Every row comes from one small tree of marks. The marks that hang from a mark follow it in brackets, in alphabetical order. Every link used is in the known rows. Which tree was each row made from?
Known rows:
P(Z(R(A(U)))): [  3 -13  -8   9   5 -11 -18   9  -8  -2  23 -14  -9 -18 -10 -10  -6   0
   3 -15  -8  -8  11 -20   0   5]
M(C Y(F N(A(R)))): [  4 -16  -6   8 -22 -16 -18  -3 -32   4  17 -31  -2  12   4 -18   7  -6
   3 -30  19  -3   9  -8  -9  -7]
P(Z(R(A))): [  5 -14  -8  14   0 -10 -19  10  -6  -4  21 -14 -10 -14  -8 -11  -7   5
   3 -15  -8 -10   8 -22   2   6]
U(A Y(F)): [  7  -4   6   5 -16 -11 -15   1 -43   9  27 -33  -2  -1 -10 -15  14 -19
   3 -21  16 -18  10  -6 -25   6]
C(P): [  8  -9  -4  17  -9 -12  -9   3 -18  -3  10 -24  -4   0  -4  -8 -20  18
  12 -21  -3   0   6 -24   4  -3]
R(A(U)): [  1  -6  -3   1   2 -12 -15   1 -23   5  32 -20  -5 -10 -12 -19   7 -14
   9 -21   3  -4   9  -7  -5   4]
C(P(Z)): [ 10 -12  -5  20  -6 -13 -12   8 -12  -6   8 -21  -6  -4  -2  -5 -29  23
   7 -19  -6   1   6 -30  10  -6]
N(A(F)): [  0 -16  -2   6 -14 -13 -16  15 -34   6  29 -22  -5   2 -10 -19  -1 -11
  11 -19   6  -9   9 -12 -16  10]
N(A(F U) Y): [ -3 -18   2  -2  -9 -15 -12   8 -46  12  37 -25   2  -1 -19 -22   6 -30
   8 -20  10  -8  18  -4 -20  10]
N(A(U) Y(F)): [ -4 -19   7   5 -15 -13 -12   5 -51  14  32 -26   0   2 -16 -18   4 -34
   2 -23  14  -5  16  -4 -19   4]
A(R U(Y)): [  4  -8  -1  -5   2 -12  -8   2 -32   4  30 -26   0 -12 -15  -7   2  -9
  11 -20  10  -8   7 -11 -20  11]
M(Y(N(A(U)))): [  0  -8  -8   5 -10 -17 -15  -1 -32   6  20 -29  -4   2  -7 -13  16 -24
  -1 -29  11  -5  20  -1  -3  -3]
Y(F(A)): [  2 -12   7   9 -11 -14 -18   3 -35   5  18 -27 -10   2  -9 -17  -5 -16
   2 -25   6 -11   4 -15  -8   4]
F(A(U) Y(N)): [  0   0   9  -6   4 -30 -18  -4 -38   4  26 -28  -4 -10 -18 -14  15 -39
   1 -31  -2 -10  20 -10  -8  10]
U(A(F R) Y): [ 11  -7  -2  -5  -8 -14 -16  10 -40   7  38 -29   1  -6 -15 -17  13 -15
  13 -16  15 -23   8  -9 -32  16]
P(Z(R(A(F U)))): [  3 -13  -9   7   5 -14 -20  11 -10  -1  27 -13  -8 -17 -11 -14  -6  -3
   5 -14  -6 -11  10 -19  -5  11]
C(M(Y(F(A))) P(Z(R))): [ 11 -11  -5  23  -7 -20 -22  -5 -13  -3   2 -28 -13   0  -2  -8 -25  12
  -7 -24   0  -9   8 -25  17  -2]
Y(F(A) N): [  2 -10   4   9 -12 -21 -18   1 -44   4  23 -27  -8   4  -8 -16  12 -30
   3 -30   9 -10   6 -10 -16   8]
Z(P R(A(F(Y(N)) U))): [ -1  -7 -11   2   7 -19 -22   3 -10   5  37 -14  -2 -18 -16 -20  11 -16
   8 -19  -8 -17  10 -16 -13  27]
Y(F N): [  3  -9   0  15 -16 -16 -14   0 -38   2  21 -27  -4   5  -4 -13   6 -21
  10 -28  12  -7   5  -7 -17  10]
F(A(R U) Y(N)): [  3  -5   7  -9   6 -31 -18   2 -41   4  32 -25  -3 -12 -19 -12  13 -39
   6 -29   0 -13  16 -14 -15  13]
R(A(F(Y) U)): [  1  -4   0  -5   4 -20 -21   2 -27   8  37 -21  -2 -10 -15 -26   9 -25
  11 -21   4 -14  11  -5 -12  15]
P(Z(R(A(F(Y))))): [  5 -12  -5  10   1 -16 -24  11  -9  -3  24 -15  -8 -14 -10 -15  -5  -3
   3 -16  -8 -17  10 -22  -2  13]
C(M(Y) P(Z(R))): [ 13  -9 -11  24  -5 -17 -17  -5  -3  -8   1 -27 -11  -2   0  -4 -28  24
  -2 -22  -4  -5   9 -24  22  -2]
U(Y(N(A(R)))): [  4 -11   1   3 -14 -16 -12   4 -41   4  32 -29  -1   0 -11 -10  23 -18
   5 -24  13 -11   8  -8 -26  11]
N(Y): [  5 -12   2  11  -9  -8  -8  -3 -29   0  21 -29  -1   1 -12 -16  -4  -7
   6 -23   4  -7  11 -10  -2   4]
N(A): [  1 -15   0  10 -14 -10 -13  12 -31   4  23 -22  -6   1  -8 -13   0  -7
   8 -21   4  -4  10 -14  -9   2]

Write each row's tree:
[  3  -3  10   1  -2 -28 -20  -2 -35   0  23 -29  -6  -4 -14 -15  14 -31
   0 -32  -3 -14  15 -14  -6  10]	F(A Y(N))
[ -2 -10  -3   4  -9 -18 -11   6 -40   5  30 -23  -3  -2 -10 -10  15 -26
  10 -26   7  -1  15  -5 -18   7]	Y(N(A(U)))
[  3 -12  -6   4   4 -14 -20   8 -12   0  28 -17  -7 -18 -13 -14   1  -4
   2 -14  -3 -14  10 -16  -9  12]	P(Z(R(A(F U(Y)))))
[ -1 -17  -1   6 -15 -20 -15  11 -52  11  34 -22  -2   1  -9 -11  13 -36
  12 -25  17  -5   8  -7 -30  11]	Y(F N(A(R U)))
[  7 -11  -5  15 -16 -19 -18  -5 -36   3  20 -33  -8   9  -2 -14   3 -17
   3 -30  19  -9   6  -4  -5   8]	C(M(Y(F N(A(R)))))
[  0 -23  -1  -5  -7 -16 -12  14 -49  13  43 -22   3  -3 -20 -20   4 -30
  12 -18  12 -10  14  -8 -26  13]	N(A(F R U) Y)
[  2 -10  -6   5   5 -21 -22   8 -15  -1  29 -15  -6 -17 -12 -14   4 -16
   4 -18  -6 -14  14 -17  -8  15]	P(Z(R(A(F(Y(N)) U))))
[  5 -15  -9  11   1 -12 -21  12  -8  -3  24 -14  -9 -13  -9 -15  -7   3
   5 -14  -7 -14   7 -21  -3  11]	P(Z(R(A(F))))
[ 10  -8  -5  16   1 -17 -15  -4 -11  -4  17 -24  -8 -11  -7  -6 -17  15
   2 -19  -3  -5   6 -23   6   6]	C(M P(Z(R(A(U(Y))))))
[  9 -12 -12  13  -7 -12 -19  -5   3  -6   4 -25  -5   0   4 -14 -15  31
  -2 -21  -3  -1  10 -24  19 -17]	M(C(P(Z(R(A)))) Y)
[  8  -1  -1   1  -8 -21 -19   6 -38   5  31 -27  -1  -4 -11 -20  11 -27
  15 -22   6 -18  16  -8 -20  15]	U(A(F(Y(N))))
[  3 -11   1  -6   6 -17 -14   7 -33   4  27 -22  -7 -11 -17 -11  -3 -17
   9 -22   1  -7   8 -18  -9   5]	F(A(R U))
[  3 -17   7   3  -6 -15 -13   0 -45   8  29 -27  -2  -1 -17 -18  -1 -28
   3 -24  10 -11   9 -11 -14   6]	N(Y(F(A(R U))))
[  4  -4   1   5  -6 -23 -18   1 -30   0  26 -27  -1  -1 -10 -20   3 -19
  13 -26   4 -16  11  -9 -15  20]	A(F(Y(N)))
[  3 -15  -6  11 -19 -18 -19   3 -40   8  21 -28  -5   8  -3 -15  14 -26
   0 -29  18 -11  11  -5 -12   0]	M(Y(F N(A(R))))
[ -1  -1   0  -4   2 -25 -15  -1 -34   5  31 -27   1  -8 -15 -18   5 -29
  15 -26   5 -11  17  -4 -17  21]	A(F(Y(N)) U)
[  4 -10   7   2 -12 -20 -16  -1 -46   5  29 -32  -3   1 -12 -14  21 -26
   0 -28  15 -16   4  -9 -27  12]	U(Y(F(A(R)) N))
[  9 -13  -7  21  -4 -13 -13   9  -7  -7   8 -17  -7  -8  -4  -3 -26  23
   7 -16 -11  -3   8 -33   7  -1]	C(P(Z(R)))
[ -3 -11   4   0  -9 -12 -11   6 -37   9  30 -26  -2  -5 -14 -11   9 -17
   3 -21   9  -4  14  -7 -18   4]	N(A(U(Y)))
[  3 -10   2  -2  -2 -13 -10   2 -38   7  30 -27   0  -9 -14  -9   1 -15
  10 -21  15  -9   5  -9 -25  12]	A(R U(Y(F)))
[ -1 -10  -7   6   3 -10 -19   1 -11   7  32 -17  -3 -17 -15 -16   8  -6
   2 -17  -3 -14   5 -16 -12  19]	Z(P R(A(U(Y(F)))))
[  2 -13   4   6 -20 -17 -15   4 -49   8  32 -30  -1   4 -10 -12  22 -26
   3 -26  19 -14   5  -7 -33  12]	U(Y(F N(A(R))))
[  3 -12 -12  12   2  -8 -19   5  -1   0  27 -13  -7 -15 -11 -16   1   7
   6 -16 -11 -13   3 -22  -1  16]	Z(P R(A))
[ 12  -6   0  -1  -9 -11 -13   7 -38   5  32 -29  -1  -7 -13 -10  14 -12
  10 -18  12 -18   9 -11 -25   8]	U(A(R) Y)
[ 12  -9  -5  21 -10 -25 -20  -7 -24  -3   6 -33 -11   6   1  -9 -17   3
  -6 -30   7  -4   7 -19  14  -5]	C(M(Y(F(A) N)) P(Z))
[  0  -3  -1  -5   3 -23 -21   0 -32   8  40 -22  -1  -9 -15 -26  17 -32
  11 -24   5 -13  12  -3 -16  17]	R(A(F(Y(N)) U))
[  6 -16 -12  14 -15 -18 -17  -1 -11  -4   7 -26  -3   4   5 -10  -5  17
  -2 -25   1   2  15 -21   8 -15]	M(C(P(Z(R))) Y(N(A)))
[  8 -11  -1   2  -4 -20 -18  10 -28   1  29 -23  -1  -4 -12 -18 -10 -10
  19 -20   5 -20   5 -17 -17  22]	A(F(Y) R)
[  3 -11  -7   3   3 -17 -20   7 -17   0  31 -17  -6 -17 -13 -14  10 -12
   2 -17  -2 -13  11 -14 -14  14]	P(Z(R(A(F U(Y(N))))))
[ 11 -10 -10  26 -11 -22 -19  -7 -15  -5   4 -29  -9   2   2  -6 -18   9
  -2 -26   3  -7   9 -20  12   1]	C(M(Y(F N)) P(Z(R)))
[  3 -11  -5   6   4 -12 -18   6 -11  -1  25 -17  -7 -18 -12 -10   2  -2
  -1 -16  -5 -11  11 -18  -5   7]	P(Z(R(A(U(Y)))))
